Known rows, with every way that one mark hangs from another:
L(A(Q) Z(K X)): [-0.01  0.46  0.15 -0.19 -0.06  0.05  0.25  0.01 -0.63 -0.26 -0.15  0.38
  0.18  0.42 -0.03  0.31  0.04 -0.16  0.13  0.00  0.14 -0.07  0.08 -0.11]
A(L(Z(X)) Q): [-0.20  0.27 -0.10 -0.05 -0.17 -0.08  0.23 -0.08 -0.19 -0.19 -0.28  0.07
 -0.11  0.61  0.17  0.42 -0.12 -0.17  0.16 -0.23  0.12  0.16  0.29  0.07]
Q(A): [-0.06  0.01  0.02 -0.07 -0.09 -0.10  0.31 -0.18 -0.37  0.19 -0.19  0.30
  0.12  0.13 -0.02  0.02 -0.10  0.06  0.03 -0.06  0.17  0.09 -0.14  0.04]
L(Z): [-0.02  0.36 -0.20 -0.12  0.10  0.03  0.35 -0.13 -0.36  0.15  0.08 -0.04
  0.05  0.35 -0.10  0.16  0.15 -0.04  0.12 -0.10  0.19  0.28  0.02  0.11]
X(L Q Z): [ 0.12  0.41 -0.12 -0.04  0.17 -0.27  0.29 -0.11  0.08  0.06 -0.31  0.11
  0.47  0.24  0.18 -0.20  0.00 -0.04 -0.16 -0.19  0.05  0.56 -0.17 -0.05]
Q(A(L(Z))): [-0.14  0.16 -0.17 -0.17 -0.03  0.07  0.33 -0.18 -0.35  0.14 -0.22  0.05
  0.07  0.33  0.09  0.39 -0.03 -0.01  0.08 -0.04  0.48  0.43 -0.04  0.05]
X(Z(Q)): [ 0.03  0.15 -0.19 -0.14  0.13  0.00  0.28 -0.14 -0.19  0.03 -0.20  0.15
  0.17  0.23  0.02 -0.04 -0.24 -0.15  0.17 -0.02  0.06  0.29 -0.14  0.19]
A(Q): [-0.20  0.12  0.10  0.13 -0.13 -0.26  0.21  0.00 -0.18 -0.03 -0.09  0.20
  0.04  0.36 -0.02  0.22 -0.13 -0.08  0.15 -0.24 -0.10  0.14 -0.04  0.03]
K(Z(Q X(L))): [ 0.06 -0.02  0.01  0.14 -0.03 -0.26  0.32 -0.27 -0.15 -0.11 -0.47  0.19
  0.19  0.55  0.31 -0.24 -0.01 -0.07 -0.05  0.13  0.12 -0.05  0.26  0.07]
A(L(Z(Q))): [-0.17  0.15 -0.22 -0.09  0.04  0.05  0.33  0.03 -0.31 -0.03 -0.20 -0.11
  0.11  0.46  0.16  0.48 -0.04 -0.08  0.38 -0.01  0.31  0.34  0.11  0.14]
K(Z(Q(X(L)))): [ 0.16  0.16  0.08  0.28 -0.05 -0.06  0.44 -0.23 -0.19 -0.18 -0.45  0.22
  0.19  0.58  0.16 -0.08 -0.16  0.22  0.11  0.05  0.16  0.13  0.01 -0.03]
Z(K X): [-0.07  0.27  0.01  0.04  0.05  0.06  0.16 -0.21 -0.34  0.03 -0.18  0.21
  0.09  0.18  0.01 -0.12  0.11 -0.07  0.11  0.15 -0.08 -0.02  0.09  0.01]
Q(X(L)): [ 0.12  0.49  0.16  0.14 -0.10 -0.04  0.46 -0.19 -0.15  0.03 -0.26  0.35
  0.18  0.51 -0.03  0.05 -0.08  0.25  0.03 -0.15  0.12  0.11 -0.09 -0.02]
X(L Q(A)): [ 0.07  0.03  0.20 -0.02  0.00 -0.35  0.35 -0.06 -0.22  0.14 -0.45  0.24
  0.50  0.20  0.34 -0.07 -0.07  0.19 -0.08 -0.15  0.13  0.26 -0.21 -0.07]
L(A Z(Q X)): [ 0.16  0.10 -0.05 -0.35 -0.11  0.07  0.45 -0.11 -0.65 -0.15 -0.18  0.27
  0.15  0.51  0.05  0.19 -0.08 -0.20  0.21  0.13  0.24 -0.34  0.14  0.17]
K(Z): [-0.11  0.02 -0.25  0.27  0.00 -0.12  0.16 -0.32 -0.17 -0.01 -0.08 -0.06
 -0.04  0.25 -0.08 -0.17  0.18 -0.02 -0.05  0.03  0.10  0.28  0.03 -0.04]
Q(A(L) X(Z)): [ 0.00  0.32 -0.14 -0.03 -0.12  0.29  0.30 -0.44 -0.19 -0.05 -0.51  0.40
  0.04  0.35  0.00  0.19 -0.39  0.09 -0.03 -0.07  0.24  0.30 -0.26 -0.05]
A(L Q(X)): [-0.19  0.23  0.11  0.27 -0.28  0.02  0.22 -0.08 -0.11 -0.28 -0.30  0.27
 -0.11  0.57  0.00  0.50 -0.29  0.10  0.25 -0.29 -0.03  0.13 -0.01 -0.04]
Q(A X): [ 0.11  0.15  0.10  0.04 -0.15  0.15  0.36 -0.29 -0.43  0.04 -0.35  0.46
  0.03  0.27 -0.06  0.08 -0.28  0.28  0.11 -0.15  0.13 -0.08 -0.23  0.03]
K(Z(Q(A) X(L))): [ 0.11 -0.17  0.08  0.02 -0.07 -0.25  0.38 -0.35 -0.29 -0.08 -0.68  0.36
  0.29  0.41  0.45 -0.27 -0.18  0.03 -0.13  0.19  0.26 -0.08  0.10  0.07]
Z(K X(Q)): [ 0.00  0.16  0.05  0.07  0.08 -0.03  0.02 -0.06 -0.30 -0.12 -0.31  0.11
  0.28  0.04  0.24 -0.18  0.17  0.02  0.18  0.10 -0.19  0.02  0.02 -0.04]
K(Z(Q(A) X)): [ 0.07 -0.36 -0.07  0.04 -0.14 -0.05  0.25 -0.43 -0.43 -0.13 -0.56  0.30
  0.09  0.28  0.33 -0.24 -0.20 -0.03  0.05  0.20  0.15 -0.21  0.06  0.15]
X(L(A) Q Z(K)): [ 0.13  0.60  0.08 -0.06  0.20 -0.11  0.26  0.01 -0.23 -0.10 -0.24  0.30
  0.68  0.16  0.06 -0.04  0.09 -0.05 -0.12  0.14  0.21  0.49 -0.31 -0.27]

Rows:
[ 0.05  0.28 -0.03 -0.09  0.20  0.04  0.14 -0.11 -0.34  0.00 -0.40  0.22
  0.49 -0.17  0.22 -0.19 -0.05  0.04  0.00  0.06  0.06  0.54 -0.41 -0.07] -> X(Q(A) Z(K))
[-0.15 -0.04  0.05  0.02 -0.01 -0.01  0.08 -0.11 -0.33 -0.11 -0.58  0.16
  0.31  0.03  0.46  0.09  0.01  0.04  0.10  0.15  0.09  0.13  0.00 -0.10] -> Z(K X(Q(A(L))))
[ 0.26  0.73 -0.04  0.03  0.05  0.06  0.45 -0.32  0.02  0.04 -0.30  0.38
  0.19  0.52 -0.07 -0.08 -0.23  0.06 -0.14 -0.16  0.10  0.31 -0.17 -0.04] -> Q(X(L Z))
[-0.09  0.05 -0.20 -0.15 -0.01 -0.02  0.27 -0.06 -0.35 -0.02 -0.34 -0.04
  0.28  0.23  0.35  0.28  0.04  0.13  0.14 -0.15  0.33  0.41 -0.07 -0.01] -> X(Q(A(L(Z))))
[ 0.12  0.28  0.08 -0.29  0.07  0.21  0.33 -0.02 -0.78 -0.16 -0.19  0.30
  0.30  0.36  0.06  0.27  0.02 -0.13  0.31  0.26  0.28 -0.16  0.10  0.06] -> L(A Z(K Q X))
[ 0.12  0.41  0.12 -0.05  0.25 -0.13  0.31 -0.08 -0.20  0.05 -0.53  0.28
  0.73 -0.02  0.29 -0.17 -0.06  0.10 -0.20  0.01  0.20  0.65 -0.39 -0.16] -> X(L Q(A) Z(K))
[ 0.09  0.10  0.34  0.03  0.02  0.27  0.39 -0.06 -0.64 -0.08 -0.52  0.45
  0.27  0.15  0.15  0.17 -0.35  0.30  0.36  0.15  0.13  0.02 -0.29  0.05] -> Z(K Q(A X))
[ 0.14 -0.22  0.03  0.22 -0.15  0.11  0.34 -0.31 -0.48 -0.21 -0.56  0.30
  0.06  0.31  0.16 -0.02 -0.29  0.27  0.19  0.07  0.19 -0.04 -0.17  0.05] -> K(Z(Q(A X)))
[ 0.11  0.68 -0.09  0.08  0.16  0.39  0.27 -0.26 -0.24 -0.10 -0.21  0.29
  0.14  0.17 -0.20 -0.02 -0.09  0.07  0.08  0.01 -0.01  0.35 -0.26 -0.04] -> Q(X(Z(K)))
[-0.13  0.19 -0.06 -0.09  0.13  0.10  0.26  0.08 -0.46 -0.02 -0.37 -0.08
  0.39  0.06  0.35  0.35  0.15  0.13  0.24  0.04  0.38  0.60 -0.15 -0.10] -> X(Q(A(L(Z(K)))))
[ 0.08  0.08  0.17 -0.08 -0.03 -0.24  0.38 -0.13 -0.21  0.05 -0.45  0.32
  0.25  0.48  0.27 -0.05 -0.16 -0.06  0.09  0.06  0.03 -0.12  0.18  0.21] -> Z(Q X(L))
[-0.12  0.45 -0.01  0.12 -0.17  0.13  0.32 -0.04 -0.25 -0.28 -0.27  0.12
 -0.12  0.66  0.03  0.65 -0.24  0.13  0.28 -0.32  0.17  0.28  0.06 -0.02] -> A(L(Z) Q(X))
[ 0.03  0.53 -0.01 -0.17  0.12  0.18  0.36  0.06 -0.68 -0.01  0.10  0.13
  0.30  0.24 -0.20  0.26  0.22 -0.06  0.15  0.12  0.36  0.23 -0.10 -0.09] -> L(A Z(K))
[ 0.01  0.41  0.41  0.01 -0.09 -0.23  0.27  0.02 -0.38 -0.20 -0.34  0.60
  0.39  0.47  0.03  0.22 -0.07 -0.15 -0.03  0.06  0.09 -0.13  0.05 -0.17] -> Z(K X(L(A(Q))))
[ 0.16  0.25  0.04 -0.13  0.14 -0.26  0.34 -0.18 -0.08  0.10 -0.52  0.29
  0.56  0.14  0.30 -0.21 -0.20  0.05 -0.24 -0.14  0.19  0.50 -0.33 -0.06] -> X(L Q(A) Z)
[-0.05  0.34 -0.15 -0.06  0.10  0.15  0.13 -0.03 -0.32 -0.21 -0.32 -0.13
  0.22  0.21  0.33  0.20  0.23 -0.03  0.22  0.08  0.08  0.34  0.19 -0.04] -> A(L(Z(K X(Q))))
[ 0.13  0.14 -0.05  0.08 -0.18 -0.20  0.26 -0.38 -0.24 -0.15 -0.24  0.35
  0.17  0.58  0.00 -0.18  0.16 -0.15 -0.30  0.19  0.29 -0.15  0.19 -0.17] -> K(Z(X(L(A))))
[ 0.17  0.18  0.15 -0.10 -0.12 -0.31  0.26 -0.09 -0.24 -0.11 -0.33  0.43
  0.42  0.43  0.18 -0.07  0.05 -0.09 -0.09  0.02  0.05 -0.25  0.04 -0.14] -> Z(X(L(A) Q))
[ 0.19  0.87  0.09  0.10  0.21  0.17  0.40 -0.22 -0.13 -0.01 -0.32  0.35
  0.35  0.32 -0.08 -0.06 -0.11  0.11 -0.08  0.01  0.14  0.50 -0.22 -0.10] -> Q(X(L Z(K)))
[ 0.19  0.10  0.36 -0.02 -0.06 -0.05  0.56 -0.13 -0.39  0.03 -0.62  0.55
  0.34  0.43  0.25  0.13 -0.43  0.32  0.16 -0.04  0.24 -0.02 -0.20  0.07] -> Z(Q(A X(L)))
[ 0.00  0.41 -0.16  0.04  0.27  0.02  0.09 -0.05 -0.16 -0.06 -0.21  0.01
  0.43 -0.08  0.10 -0.18  0.10 -0.01  0.07  0.01 -0.07  0.57 -0.27 -0.11] -> X(Q Z(K))
[ 0.25  0.17  0.13  0.17 -0.17 -0.05  0.47 -0.24 -0.40 -0.32 -0.40  0.42
  0.28  0.64  0.00  0.08 -0.15  0.15  0.06  0.17  0.30 -0.10 -0.06 -0.10] -> K(Z(Q(X(L(A)))))
[-0.05  0.30  0.04 -0.17 -0.15 -0.10  0.34  0.08 -0.53 -0.16  0.05  0.27
  0.14  0.48 -0.18  0.44 -0.02 -0.15  0.13 -0.21  0.25  0.05 -0.06 -0.09] -> L(A(Q) Z)
[ 0.01 -0.09  0.20 -0.13  0.05  0.06  0.27 -0.14 -0.60  0.00 -0.52  0.42
  0.29  0.10  0.32  0.01 -0.25  0.03  0.23  0.24  0.08 -0.14 -0.04  0.14] -> Z(K Q(A) X)
